What can hang from each mark
rudas: sezud
zilo: fevib sezud
sutakot: sezud
nufe: fevib sezud
fevib: tevo zilo
sezud: nufe rudas sutakot zilo
tevo: fevib sezud

Each row was made from one small tree. Brackets hold a mark, then the marks that hang from it, in alphabetical order. Every link used is in the known rows. Write each row's tree.
Known rows
{fevib tevo {zilo {sezud rudas sutakot}}}: [ -3.7  21.2 -28.4 -13.2  30.8 -24.2 -55.1  22.1  19.2  24.9 -54.4  22.2
   3.0  -6.7 -17.8  14.4   6.5 -18.8 -24.6]
{rudas {sezud nufe}}: [ -8.1 -15.8  -9.1   5.4  -8.3   2.7 -12.3 -42.1  13.8  -2.6 -24.5   6.4
   8.2   6.4 -11.9  20.5  -0.1 -18.3  35.6]
{sutakot {sezud nufe rudas {zilo {fevib tevo}}}}: [-19.4  23.1 -65.1 -28.9  21.1  13.7 -80.6  40.0 -13.5  31.3  -1.1  33.3
  18.8  25.4 -21.6  28.5 -42.6 -15.4  62.4]
{tevo fevib {sezud nufe rudas sutakot zilo}}: [-36.2 -15.4   3.3 -50.1  30.0  18.7 -29.8  36.1 -12.4  33.2 -15.7  -2.0
  24.7  -2.6  -1.3 -19.1  17.0  23.9  46.4]
{rudas sezud}: [ -2.8   9.8   6.8  -0.6  -6.8 -10.3 -10.5 -37.3  14.0 -11.8 -13.3   1.7
  -3.3  10.9  -5.7  23.1  18.6 -14.7   5.8]
{sezud sutakot zilo}: [ -9.5 -36.5  23.8  -1.1  15.6 -11.2 -25.4  11.6  -9.9  11.3 -11.3  -2.6
   1.3   8.8   4.7 -13.6  24.6  -3.7  -3.5]
{nufe {sezud zilo}}: [-17.8 -16.8  29.3 -15.2   4.6  -1.5 -21.4  33.9  -2.8   7.8   3.3 -15.7
  11.6   9.2   3.0  -2.7   2.2  -1.5  35.4]
{nufe {sezud rudas sutakot {zilo {fevib tevo}}}}: [-17.9 -29.1  -7.6 -38.0  27.2 -17.1 -49.1  63.9  -3.2  18.6   3.6  20.5
   5.5  12.3 -21.7   8.7  22.9 -20.8  31.7]
{tevo {fevib zilo} sezud}: [ 11.3  32.4  15.5  -6.5  32.6  28.4 -17.2  20.0   9.7  11.8 -23.6   4.6
  25.0  14.0   0.0 -29.2  24.5  26.9   9.2]
{sezud {nufe {fevib tevo}} sutakot zilo}: [  0.7 -57.9 -10.0  -7.0  34.2   7.0 -33.2  42.6   2.2  40.7 -37.5  25.9
  29.3 -20.0 -12.1  -3.0  50.0 -19.2  12.9]
{nufe fevib {sezud rudas sutakot zilo}}: [-40.7 -19.8  32.8 -27.7  44.5  -5.1 -19.4  38.0  -2.1  31.8  -7.5   6.4
  16.0 -11.6  -5.3   2.8  31.9 -13.4  13.3]
{rudas {sezud {nufe {fevib tevo}} sutakot zilo}}: [ -4.5 -42.5 -13.8  -9.3  24.5  -7.6 -28.5   9.0   5.2  34.4 -45.9  25.4
  22.2 -16.8 -16.3  20.9  54.8 -35.5  20.8]
{sezud {nufe {fevib tevo}} rudas sutakot zilo}: [-23.9 -40.4 -22.1 -38.6  31.5   2.2 -59.3  39.3  -1.1  44.7 -34.9  33.8
  34.2 -23.8 -14.0  12.5  31.6 -20.7  15.2]
{zilo fevib {sezud nufe rudas sutakot}}: [-33.1  -0.9 -38.3  14.1  33.2  11.9 -21.9  -1.2  17.3  17.4 -10.5  23.1
  -1.1  11.0 -21.4  11.4  -4.6  -8.5  18.7]
{sezud nufe sutakot zilo}: [-15.2 -59.3   6.3   4.4  14.6   0.2 -27.6   9.0 -10.0  20.9 -19.0   0.5
  13.9   3.9  -2.5 -18.2   9.8  -7.0  24.8]
{fevib tevo zilo}: [ 27.5  -2.8 -12.7  -1.5  10.1  -4.8 -56.8  20.1  14.1   8.5 -38.2  23.0
  21.3   4.7 -11.1  -0.9  12.7 -15.4  -8.9]
{tevo sezud}: [ 11.1   9.4  10.3 -11.7  16.6  18.0 -17.0  20.5   4.5   2.5 -10.4 -24.4
   6.1  12.3  -2.0  -8.8  10.3  13.5  26.2]
{tevo fevib}: [ -3.9   7.4  12.6 -12.0   8.8  17.1   8.1   3.4  18.4  -4.4  -0.7  16.7
  11.7   7.7   3.3  -7.6  44.3  20.7  -7.7]
{sutakot {sezud rudas}}: [-17.4  45.8 -14.3 -22.0  20.6   3.7 -27.3  -3.1   0.9   8.7  -4.9   3.9
  -9.1  21.7  -7.7  25.5 -33.0  -4.2  18.3]
{fevib {tevo {sezud sutakot}}}: [ 35.3 -29.8   1.7 -22.2  29.8  -2.9 -17.8  46.9   7.5  13.8 -36.4 -17.3
  -6.5   1.9 -14.4  -9.7  47.3  -4.8  15.7]
{sutakot sezud}: [  8.5  27.4  -3.5   8.0  24.9   9.9  -2.4  -2.6   3.9   5.0  -8.3  -4.7
 -13.9  26.5  -5.7  11.7 -14.2  -3.9  16.1]
{tevo fevib {sezud nufe rudas zilo}}: [-42.5  15.9  -8.3 -62.5  12.8  31.1 -46.9  37.5 -10.7  29.3  -4.3   0.0
  39.8  -0.4   3.9  -6.1  -7.3  34.0  57.5]

Which tree is each row?
[-33.9  16.2 -19.4   0.0  38.1  10.1 -18.6  -1.2  22.1  29.6 -44.8  31.9
  18.1  -5.8 -10.0  -6.9   6.9   6.7  -4.7]	{tevo {fevib {zilo {sezud nufe rudas sutakot}}}}
[ -6.9  -5.6  31.8 -25.9  35.5  12.1  -3.0  42.8  -9.4  20.2 -10.9 -14.5
   9.0   9.2   8.1 -30.2  51.6  28.9  14.7]	{tevo fevib {sezud sutakot zilo}}
[-20.1 -45.2   5.0   4.1   3.3 -15.2 -22.1 -24.8  -8.3  14.5 -28.0   1.8
   5.4   6.1  -6.2   7.8  13.8 -22.7  33.0]	{rudas {sezud nufe sutakot zilo}}
[ -3.1 -15.0 -11.4  41.5  34.3   4.0 -16.0  -7.8  18.1  25.8 -52.4   7.8
   6.5   0.8 -12.8 -15.0  -3.9 -12.8   0.8]	{fevib {zilo {sezud nufe sutakot}}}
[-39.5 -35.0 -20.2  -6.8  22.1   5.7 -57.2  11.5 -13.1  22.5   5.2  29.2
  18.6  18.1 -13.2  -5.0  -6.2  -8.9  34.3]	{sezud nufe rudas sutakot {zilo fevib}}
[-35.0 -16.5   3.8 -32.1  48.0  23.1 -42.6  37.1 -12.8  46.7 -24.1  -1.5
  30.8 -14.0  -7.5  -7.8  14.6   1.8  42.3]	{tevo {sezud {nufe fevib} rudas sutakot zilo}}
[-34.2  33.3 -34.8   2.1  14.4  10.5 -59.0 -10.0  16.3  23.8 -37.8  17.7
  26.3  -1.9 -10.7  13.1 -45.4  -4.5  14.9]	{fevib {zilo {sezud nufe rudas}}}
[-41.2 -41.7  -2.0 -24.8  11.2  -4.5 -51.9   8.7 -14.0  25.4 -15.3   9.8
  17.1  -1.0  -4.2  -3.2 -10.8  -8.6  27.3]	{sezud nufe rudas sutakot zilo}
[-31.2 -19.0 -15.9 -19.0  36.3  19.5 -58.5  32.3 -19.2  28.8   1.0   0.7
  18.4  18.5 -14.2 -14.1  -9.9   2.6  59.9]	{tevo {sezud nufe rudas sutakot {zilo fevib}}}
[-22.8 -43.9  -8.1 -15.0  17.6  -0.7 -25.3  -8.4   5.8  13.1 -23.1  13.5
   5.5  -2.3 -13.5  -0.4   2.1 -12.3  20.2]	{sezud nufe rudas sutakot}
[-30.8  29.0   3.6 -52.3  10.2   6.6 -66.6  33.4 -18.7  18.3   0.6 -19.3
  22.3   6.2   6.1   4.6 -21.0  16.9  36.2]	{tevo {sezud rudas zilo}}
[ -1.1  18.8   8.3  45.5  60.2   7.8  -3.2   1.5  24.2  28.7 -46.5  19.1
   8.4  -7.4  -8.7  -7.9  38.4 -12.9 -41.4]	{nufe {fevib {zilo {sezud sutakot}}}}
[  1.0 -43.6 -32.8   2.1  10.2 -12.0 -42.9   8.4  -2.6  17.5 -21.1  29.4
  10.8  13.9 -24.0  16.3  30.5 -33.2  40.1]	{rudas {sezud nufe sutakot {zilo {fevib tevo}}}}
[ 30.7   9.2 -25.9 -14.7  22.9  21.3 -37.7  50.2  10.7   4.7  -2.9   2.9
   8.9  22.6 -19.8   0.1  27.5   1.5  32.6]	{zilo {fevib {tevo sezud}}}
[  0.3  11.5 -28.1 -12.1  -3.1 -11.7 -56.6  10.6   1.1   1.8   0.6  26.4
  13.6  21.9 -13.7  31.4  24.0 -21.6  22.2]	{rudas {sezud {zilo {fevib tevo}}}}
[  5.0 -27.3 -40.2 -27.5  35.7  14.3 -46.9  46.2   4.7  24.3 -21.6  13.3
  10.1   8.8 -32.4   0.0  14.0 -10.5  53.9]	{zilo {fevib {tevo {sezud nufe rudas sutakot}}}}
[-29.5   1.0 -23.6  10.8  32.2  -3.3 -41.7  -7.7  14.3  30.1 -49.6  16.5
  11.7  -3.9 -14.5   0.8 -22.9 -12.9   3.1]	{fevib {zilo {sezud nufe rudas sutakot}}}
[-21.2 -30.4  26.6 -24.0  25.4 -13.8  -3.1  17.4  10.3   6.5 -11.3  -5.0
 -11.1   2.2 -12.8   1.3  13.6 -14.1  18.3]	{nufe {sezud rudas sutakot}}
[ -9.3 -26.6 -12.7  23.8  24.3   6.5   6.2  -3.1  19.6  17.6 -35.4  -4.6
  -6.6  -1.2  -9.9  -1.7  10.8  -6.4   8.2]	{zilo {sezud nufe sutakot}}
[ -6.7  31.1 -23.1  -5.1  54.3  -8.9 -43.8  26.5  27.2  39.2 -58.3  36.4
  16.1 -20.4 -18.5  18.0  34.5 -20.8 -36.7]	{nufe {fevib tevo {zilo {sezud rudas sutakot}}}}
[-34.6 -15.9  12.1 -31.1  13.2 -17.7 -49.4  12.2 -14.0  16.0  -4.6   5.4
   5.7   3.8   1.6   0.8   6.6  -3.9  -2.0]	{sezud rudas sutakot zilo}
[-32.1  57.5 -33.4  -0.5  19.4  12.5 -36.7   3.1  21.1   2.8  12.4  20.4
   3.0  18.0 -11.4  26.5 -11.7   4.4  -0.8]	{zilo fevib {sezud rudas}}
[-18.6 -37.3 -11.5  22.5  13.6  -1.6 -25.1 -20.9  -7.0  10.4  -6.3  19.8
   6.3  23.2 -15.2   4.1  17.0 -24.0  39.9]	{rudas {sezud nufe sutakot {zilo fevib}}}
[ 16.9   0.3  29.2   3.2  49.8  15.5   0.5  20.3   6.3  17.4 -35.4   1.7
  10.0  11.7  -4.8 -41.4  48.1  17.4   0.1]	{tevo {fevib zilo} {sezud sutakot}}
[ 15.5  33.5 -30.5   6.7  14.9  -5.1 -48.0  24.3  25.4  18.0 -46.2  14.7
  14.0  -0.7  -9.5  11.9   2.5  -9.7 -17.7]	{fevib tevo {zilo sezud}}
[ -0.9 -20.7  25.7 -14.4  28.0  -0.2 -25.8  32.5 -16.9  20.2 -14.7 -29.6
   1.5  11.6   2.5 -22.8  23.5   7.2  22.2]	{tevo {sezud sutakot zilo}}
[-39.1  22.1 -27.0 -27.9  15.8  10.2 -57.3   9.2 -19.1  29.6  -7.3   4.5
  14.1  16.5  -4.0  20.1 -60.2  -4.1  57.3]	{sutakot {sezud nufe rudas zilo}}
